What can hang from each mark:
pesor: vofi
lema: bipo paledu tupug
fizam: pabu tegeviz
tegeviz: fizam tupug vofi
paledu: lema vofi
ranap: bipo
vofi: paledu tegeviz
bipo: lema ranap
tupug: lema tegeviz

Known rows, with every way that one mark hangs from another:
{paledu lema vofi}: [ 0.85  1.45  2.19 -0.91 -0.52  2.28 -1.03  1.28  1.51 -0.26  0.19 -0.06
  2.16 -0.24 -0.46  1.41 -0.48  1.24 -1.30  2.30 -1.63  1.34  1.12 -0.27]
{vofi {tegeviz tupug}}: [-0.25  1.33  0.09 -2.07 -0.45  0.93 -3.55 -0.23  1.92  0.29  0.78 -0.44
 -1.07  1.44 -1.07 -1.35 -0.04  0.00 -0.75  2.01 -0.55  2.20 -0.69  2.26]
{pesor {vofi paledu {tegeviz fizam}}}: [-2.25 -0.38 -0.50 -1.49  1.58  1.17 -2.02 -0.82  3.54  0.69  2.10  0.97
  0.46  1.95 -1.03 -0.80 -0.70  0.68 -3.20  3.15 -1.76  4.63  2.19  1.46]
{pesor {vofi {paledu lema}}}: [-0.26 -0.03  1.12 -1.48  0.96  3.18 -1.04  0.47  1.70  2.05  1.19  0.16
  2.25  0.52 -0.57  1.19 -0.29  1.19 -1.60  1.62 -0.94  3.64  1.91  0.04]
{bipo {lema {paledu vofi} tupug} ranap}: [ 0.37  4.65 -1.21 -1.15  1.61 -0.18 -3.16 -0.64  1.04  3.06 -3.48 -1.06
  1.73  1.10  0.41  0.39  1.06  1.58  1.44  2.27 -2.77  2.78  0.42  2.62]
{bipo {lema tupug}}: [ 0.84  2.06 -0.47 -1.16  1.40 -2.31 -2.82 -0.32  0.59  2.20 -1.38 -0.70
  1.11  1.05  0.04 -1.18  0.41  2.48  0.01  1.87 -1.42  0.83 -0.09 -0.15]
{lema bipo {paledu vofi} tupug}: [-1.93  5.43 -0.59 -0.88  0.47  0.47 -2.79  0.75  1.23  1.59 -1.99 -0.66
 -0.93  0.48 -0.77 -1.59 -0.69 -0.05  0.32 -0.91 -0.71  0.93  0.88  0.28]
{ranap {bipo {lema paledu {tupug {tegeviz vofi}}}}}: [-0.55  5.16 -0.32 -1.37  1.77 -2.74 -2.02 -3.87  1.02  2.32 -3.62 -0.97
  0.75  0.37 -0.51 -1.96  1.04  0.00  0.11  2.28 -2.95  1.03 -1.56  0.37]
{vofi {paledu lema}}: [ 0.17  0.35  0.69 -1.58  0.51  3.17 -0.64 -0.40  0.61  1.55  0.26  0.98
  1.56  0.84  0.49  1.74  0.23  1.32 -1.51  0.89  0.05  3.31  0.77  0.66]
{bipo {lema {paledu vofi} {tupug tegeviz}} ranap}: [-0.45  5.74 -0.82 -0.54  2.40  0.81 -1.59 -1.55  1.48  2.69 -4.65 -1.55
  1.93  1.69  1.08  1.52  1.06  0.59  0.45  2.85 -2.98  2.58 -0.67  2.84]
{pesor {vofi paledu {tegeviz {fizam pabu}}}}: [-2.73 -0.96 -0.26 -1.31  1.70  2.12 -2.63 -1.24  4.01  0.68  1.57  1.64
  0.46  2.20 -1.95 -1.01  0.51  1.16 -2.62  3.60 -1.85  5.07  1.01  2.21]
{bipo {lema paledu tupug}}: [ 0.42  4.00 -1.32 -1.62  1.92 -1.33 -2.93 -1.13  0.58  3.31 -2.60 -0.43
  0.81  0.43  0.24 -1.69  1.45  1.76  0.90  0.84 -1.34  1.74  0.07  0.57]
{lema {bipo ranap} {paledu {vofi {tegeviz fizam}}} tupug}: [-3.26  4.47 -1.30 -0.31  1.30  0.15 -3.23 -0.06  2.58  0.40 -3.19 -0.46
 -0.72  1.21 -0.60 -0.60 -0.64 -0.87 -0.68  1.29 -1.64  2.69  1.09  3.46]
{ranap {bipo {lema paledu {tupug {tegeviz {fizam pabu}}}}}}: [-1.83  4.61 -1.27 -0.33  2.24 -2.75 -2.15 -4.10  1.39  2.14 -4.43  0.71
  1.96 -0.20 -0.11 -0.86  1.68  0.44 -0.19  2.42 -3.17  1.96 -1.84  1.05]
{fizam pabu {tegeviz {tupug lema} vofi}}: [-0.77  1.84 -0.08 -1.55 -0.27 -1.37 -3.19 -1.31  2.02  0.12 -1.04  0.63
  0.58  2.57 -3.73 -2.88  1.89 -0.82 -0.78  5.54  0.12  0.60 -3.08  2.98]
{fizam pabu {tegeviz {vofi paledu}}}: [-1.47  0.40  0.21 -2.35  0.81  1.70 -2.95 -2.38  1.76  0.24 -0.28  2.30
  0.31  3.43 -1.69 -2.49  2.03  0.37 -0.65  3.14 -0.46  2.80 -0.83  2.19]
{lema {bipo ranap} {tupug {tegeviz fizam vofi}}}: [-3.51  3.09 -0.56  0.52  1.76 -4.18 -1.36 -1.20  0.91  0.77 -3.50 -1.75
  0.25  2.63 -0.37 -0.90 -2.44 -1.53 -2.05  3.17 -0.23 -0.15 -1.36  1.48]
{tupug lema}: [ 0.17  1.38 -0.60 -0.59  0.72 -0.34 -0.68  0.29  0.53  2.11 -0.08 -0.96
  1.25  1.31 -0.72  0.38  0.45  0.74 -1.95  2.87  0.25  2.25 -0.58 -0.44]
{tegeviz tupug vofi}: [-0.04  1.82  0.26 -2.26 -1.02 -2.38 -3.29 -0.71  0.92  0.92  1.13 -0.75
 -0.48  1.76 -1.92 -2.74 -1.22 -0.31 -0.66  3.02 -0.22  0.32 -1.33  1.23]
{vofi {paledu {lema bipo}} {tegeviz {fizam pabu} tupug}}: [-2.77  0.32  0.29 -1.48 -0.35  2.26 -2.32 -0.85  2.46 -0.89 -0.56  2.23
 -0.22  1.85 -2.24  0.02 -0.17 -0.31 -2.02  1.79  0.29  2.78 -0.67  3.75]
{bipo {lema {paledu {vofi tegeviz}} tupug} ranap}: [ 0.08  4.08 -0.74 -1.39  2.01  1.54 -3.61 -0.81  2.62  1.74 -3.39 -0.84
  0.58  1.54 -0.04  0.21  1.89  1.37  0.90  2.61 -3.34  3.77  0.48  3.95]
{ranap bipo}: [-0.05  1.50  0.14 -1.26 -0.38 -0.59 -2.62 -0.99 -0.15  1.44  0.16 -0.69
  1.12 -0.19  0.24 -0.34 -0.17  0.56 -0.16  0.81 -1.58  2.38  0.17 -1.65]
{tegeviz {fizam pabu} {vofi paledu}}: [-2.01 -0.22 -0.60 -1.70  0.69 -1.43 -1.92 -2.66  2.03  0.86  0.87  2.24
  0.31  2.85 -1.84 -1.92 -0.20  0.90 -2.40  3.77 -0.42  2.93 -0.75  1.67]
{tupug {lema paledu}}: [-0.30  3.35 -1.48 -1.09  1.22  0.63 -0.73 -0.55  0.41  3.14 -1.12 -0.73
  0.79  0.60 -0.55 -0.08  1.41 -0.02 -1.03  1.85  0.34  3.20 -0.51  0.27]
{bipo {lema paledu {tupug {tegeviz fizam vofi}}} ranap}: [-1.47  4.49 -1.48 -0.68  3.01 -4.17 -1.41 -3.33  1.29  2.50 -4.70 -0.95
  1.71  1.98  0.15 -1.03  0.23 -0.31 -0.91  4.61 -2.16  1.40 -1.34  2.95]

Rows:
[ 0.78  3.56 -0.76 -2.28  0.58 -0.66 -2.59 -2.22 -0.64  2.74 -2.10 -0.46
  2.02 -0.28  0.28 -0.67  1.67  0.98  1.22  1.05 -2.74  3.14  0.41 -1.03]	{ranap {bipo {lema paledu}}}
[-3.19  1.69 -0.63 -0.39  2.03 -1.84 -1.26 -3.46  3.16  1.10 -0.99  1.80
 -0.31  2.82 -1.15 -1.49 -0.38  0.32 -3.05  3.59 -0.47  1.63 -2.26  2.81]	{lema {tupug {tegeviz {fizam pabu} {vofi paledu}}}}
[-0.15  2.60 -0.93 -1.35 -0.23 -0.61 -2.62 -0.23  0.91  0.73 -0.72 -0.05
  1.18  1.72 -1.47 -1.17  1.06 -0.81 -0.94  3.65  0.44  0.92 -1.43  1.93]	{fizam {tegeviz {tupug lema}}}
[-1.80  0.71 -1.66 -1.42 -0.10 -3.03 -1.83 -2.79  2.40  1.41  0.94  1.87
  0.12  3.14 -3.48 -1.57 -0.24 -0.08 -3.07  5.59  0.54  2.58 -2.72  3.76]	{tegeviz {fizam pabu} {tupug lema} {vofi paledu}}
[-0.65  1.24  1.08 -0.53  0.35  1.82 -1.29  1.58 -1.21  1.37 -2.78 -1.84
  2.14  0.85  0.33  2.16 -0.55 -0.01  0.12  0.85  0.24  2.06  0.60  0.08]	{paledu {lema {bipo ranap}}}
[-1.95  3.27 -0.45 -1.83 -0.42  1.24 -3.79 -1.45  3.95 -0.56 -0.20  1.69
 -0.62  0.81 -2.48 -1.94  0.80 -0.49 -0.92  3.33 -2.24  2.91 -0.72  4.40]	{lema {paledu {vofi {tegeviz {fizam pabu} tupug}}}}
[-4.12  5.69 -0.58  0.37  1.56 -0.15 -1.43 -1.11  2.46  0.55 -3.52  0.51
 -0.14  1.00 -1.11 -1.04 -0.47 -0.96 -1.26  1.24 -1.26  0.53 -1.00  1.46]	{lema bipo {paledu vofi} {tupug {tegeviz {fizam pabu}}}}
[-0.74  2.40 -0.82 -1.16  2.67 -0.95 -1.27 -3.04  1.25  2.90 -3.10 -0.95
  1.17  4.02  0.49  0.78  0.20  1.06 -1.09  3.75 -1.57  2.82 -1.75  3.32]	{bipo {lema {tupug {tegeviz {vofi paledu}}}} ranap}
[-0.46  2.41  2.01 -0.19  1.43 -0.41 -0.43 -0.89  1.95  0.49 -1.96 -0.90
  0.64  0.34 -0.52 -0.30 -0.43  0.10 -2.01  2.69 -0.60 -0.59 -1.42  0.75]	{paledu {lema {tupug {tegeviz vofi}}}}
[ 0.89  4.02 -0.18 -2.19  0.61  0.98 -1.92 -0.53  0.89  1.63 -1.28 -0.11
  1.83  1.09 -0.46 -0.46  1.10  1.46  0.25  2.36 -2.92  2.49  1.06  0.05]	{bipo {lema {paledu vofi}}}
[-2.65  3.62  1.07  1.31  1.04 -0.37 -0.28  0.57  1.60 -0.45 -4.04 -1.08
  2.28  0.69  0.37  2.65 -2.23 -0.80 -2.19  2.68 -1.32  0.10  0.05  1.79]	{paledu {lema {bipo ranap} {tupug {tegeviz fizam}}} vofi}
[-0.23  1.15  0.18 -0.94  1.09  1.77 -1.51 -0.39  1.39  2.15 -0.39  0.98
  0.76  0.30  0.61  0.98  0.06  1.71 -1.17  0.12  0.30  2.33  0.28  1.47]	{vofi {paledu {lema tupug}}}
[-1.78  3.72 -1.27 -1.34  1.01  1.31 -2.33  0.27 -1.36  3.07 -3.21 -1.87
  0.49  1.53  0.56  0.18  0.21 -1.03  1.20 -0.29  0.32  3.32  0.38  0.50]	{lema {bipo ranap} paledu}
[-0.93  0.85  1.01 -1.82  0.55  0.17 -3.27 -1.21  1.44 -0.45 -0.95  0.97
  0.72  2.25 -2.09 -3.30  1.92  0.22 -0.08  3.78 -0.84  0.99 -1.11  0.80]	{fizam pabu {tegeviz vofi}}
[-1.58  0.57  0.87 -0.74  0.23  1.25 -2.56 -0.45  3.88 -1.71  0.46  1.52
  0.39  1.36 -1.92 -0.83  0.38  1.09 -2.37  4.15 -2.61  2.71  0.26  1.95]	{paledu {vofi {tegeviz {fizam pabu}}}}
[-0.22 -0.20  1.13 -1.78  0.87  5.03 -0.97 -0.58  2.15  0.26  0.39  1.18
  0.43  1.16 -0.02  1.56  1.06  1.14 -2.05  1.25 -0.47  4.20  0.96  2.05]	{vofi {paledu lema} tegeviz}
[-0.04  3.38  0.05 -0.46  1.45 -1.99 -1.85 -2.23  0.59  1.89 -2.86 -1.20
  1.75  0.42  0.75  0.20  0.35  1.20 -0.35  1.97 -2.90  0.92 -1.26 -0.61]	{ranap {bipo {lema {tupug tegeviz}}}}
[-2.49  1.77 -0.78 -0.70 -0.67 -4.74 -2.07 -0.83  1.25  0.30 -0.80  0.02
 -0.07  2.53 -4.49 -2.74 -1.19 -1.12 -2.32  4.93  0.81  0.00 -2.69  1.68]	{tegeviz {fizam pabu} {tupug {lema bipo}} vofi}
[-0.93  0.16  0.94 -1.01  1.94  3.70 -2.33  0.28  3.91  1.30  0.52  0.38
  0.13  0.34 -0.97  0.27  0.31  1.56 -1.80  1.28 -1.26  3.66  1.66  2.22]	{pesor {vofi {paledu {lema tupug}} tegeviz}}
[-0.48  1.47 -1.33 -2.05 -0.37 -1.26 -1.50 -1.80  1.59  2.17  1.30  0.21
 -0.41  3.22 -2.51 -1.03 -0.61 -0.21 -2.40  3.98  0.92  2.45 -2.06  2.85]	{tegeviz {tupug lema} {vofi paledu}}
[-1.18  3.68 -2.04 -1.64  0.00 -4.48 -1.69 -2.11  1.53  1.83 -0.22  0.20
  0.11  1.12 -2.86 -2.74 -0.51 -1.52 -2.22  4.74  0.30  1.07 -1.70  2.47]	{tegeviz fizam {tupug {lema paledu}} vofi}
[-2.60  2.25 -0.44  0.51  1.95 -1.84 -1.58 -1.65  2.17  0.95 -2.06  0.56
  0.64  0.90 -0.16 -0.73 -0.18  0.47 -2.11  2.85 -0.75  0.61 -1.94  1.31]	{lema {tupug {tegeviz {fizam pabu}}}}
[-1.47  0.70 -0.95 -0.65  0.15 -1.10 -2.45 -1.13  3.17  0.09  0.00  0.85
  0.02  1.64 -3.00 -0.96  0.81 -0.06 -2.66  5.11 -0.28  2.48 -2.32  3.61]	{vofi {tegeviz {fizam pabu} {tupug lema}}}
[-2.20  1.49  0.13 -0.10  1.34 -0.40 -0.68 -1.71  1.49  0.45 -1.22  0.47
  1.49  1.55 -0.16 -0.02  0.08  0.03 -2.36  3.60 -0.94  1.62 -1.57  0.36]	{tupug {tegeviz {fizam pabu}}}
[-2.57  1.69 -1.87  0.01 -0.11 -2.70 -2.36 -0.09  0.17  1.76 -2.47 -0.88
  1.24  2.50 -2.29  0.47 -0.66 -1.13 -1.03  4.14  0.88  2.09 -2.41  2.91]	{tegeviz {fizam pabu} {tupug {lema {bipo ranap}}}}
[-1.39  0.92 -0.13 -1.66 -0.75 -4.07 -3.60 -1.75  1.83  0.15  0.62  0.93
  0.10  1.66 -2.95 -3.39 -0.98 -0.12 -1.35  4.60 -0.52  0.43 -2.09  2.13]	{tegeviz {fizam pabu} tupug vofi}
[-1.22  1.35  0.34 -2.01 -0.68  0.67 -2.14 -0.57 -0.05  1.37 -1.37 -0.63
  0.53  2.82 -1.44  0.77 -1.52 -1.04 -0.28  1.82  0.88  2.24 -0.81  3.26]	{tegeviz tupug {vofi {paledu {lema {bipo ranap}}}}}
[-2.06  1.44  1.84 -0.84 -1.41  1.45 -2.72  0.76  3.19 -2.84 -0.74  1.19
  0.37  0.73 -3.29 -0.22 -0.80 -0.38 -1.78  3.22 -1.52  0.80 -0.27  2.93]	{paledu {lema bipo} {vofi {tegeviz {fizam pabu} tupug}}}
[-2.02  2.75  0.41 -0.13  1.08 -1.01  1.06 -0.46  0.64  0.77 -1.82 -2.09
  0.26  2.97 -2.03 -0.34 -0.86 -1.42 -3.02  3.61  0.51  0.38 -2.01 -0.78]	{tupug {lema bipo} {tegeviz vofi}}
[ 0.59  1.63  2.25 -1.61 -1.33  3.15 -2.59  0.90  3.20 -1.61  0.66  0.07
  0.38  0.17 -1.68  0.59 -0.26  0.27 -1.30  2.88 -1.87  1.66  0.19  2.93]	{paledu lema {vofi {tegeviz tupug}}}
[-2.65  2.31 -0.94 -0.60  1.93 -2.63 -0.65 -3.17  2.73  1.08 -0.45  1.12
 -0.33  2.54 -0.29 -1.34 -1.61 -0.17 -3.67  3.15 -0.44  1.11 -1.13  2.08]	{lema {tupug {tegeviz fizam {vofi paledu}}}}
[-1.76  1.87  0.43 -0.66  1.01 -2.87 -0.20 -2.02  1.57 -0.15 -0.31 -0.24
  0.93  1.96 -0.73 -1.48 -1.55 -0.79 -3.41  4.51 -1.06  0.27 -0.93 -0.05]	{tupug {tegeviz fizam vofi}}
[-0.36  5.39 -0.88 -0.95  2.00 -1.10 -1.84 -3.10  0.48  2.94 -3.97 -0.94
  1.38 -0.29  0.91 -0.32  1.36  0.38  0.52  0.87 -2.77  1.83 -1.05  0.10]	{ranap {bipo {lema paledu {tupug tegeviz}}}}
[-1.95  4.23 -1.79 -0.06  3.33 -1.56 -1.93 -3.03  1.15  3.12 -5.60 -0.24
  2.36  1.54  0.61  0.43  1.81  0.53  0.11  3.63 -2.05  2.60 -1.98  3.42]	{bipo {lema paledu {tupug {tegeviz {fizam pabu}}}} ranap}
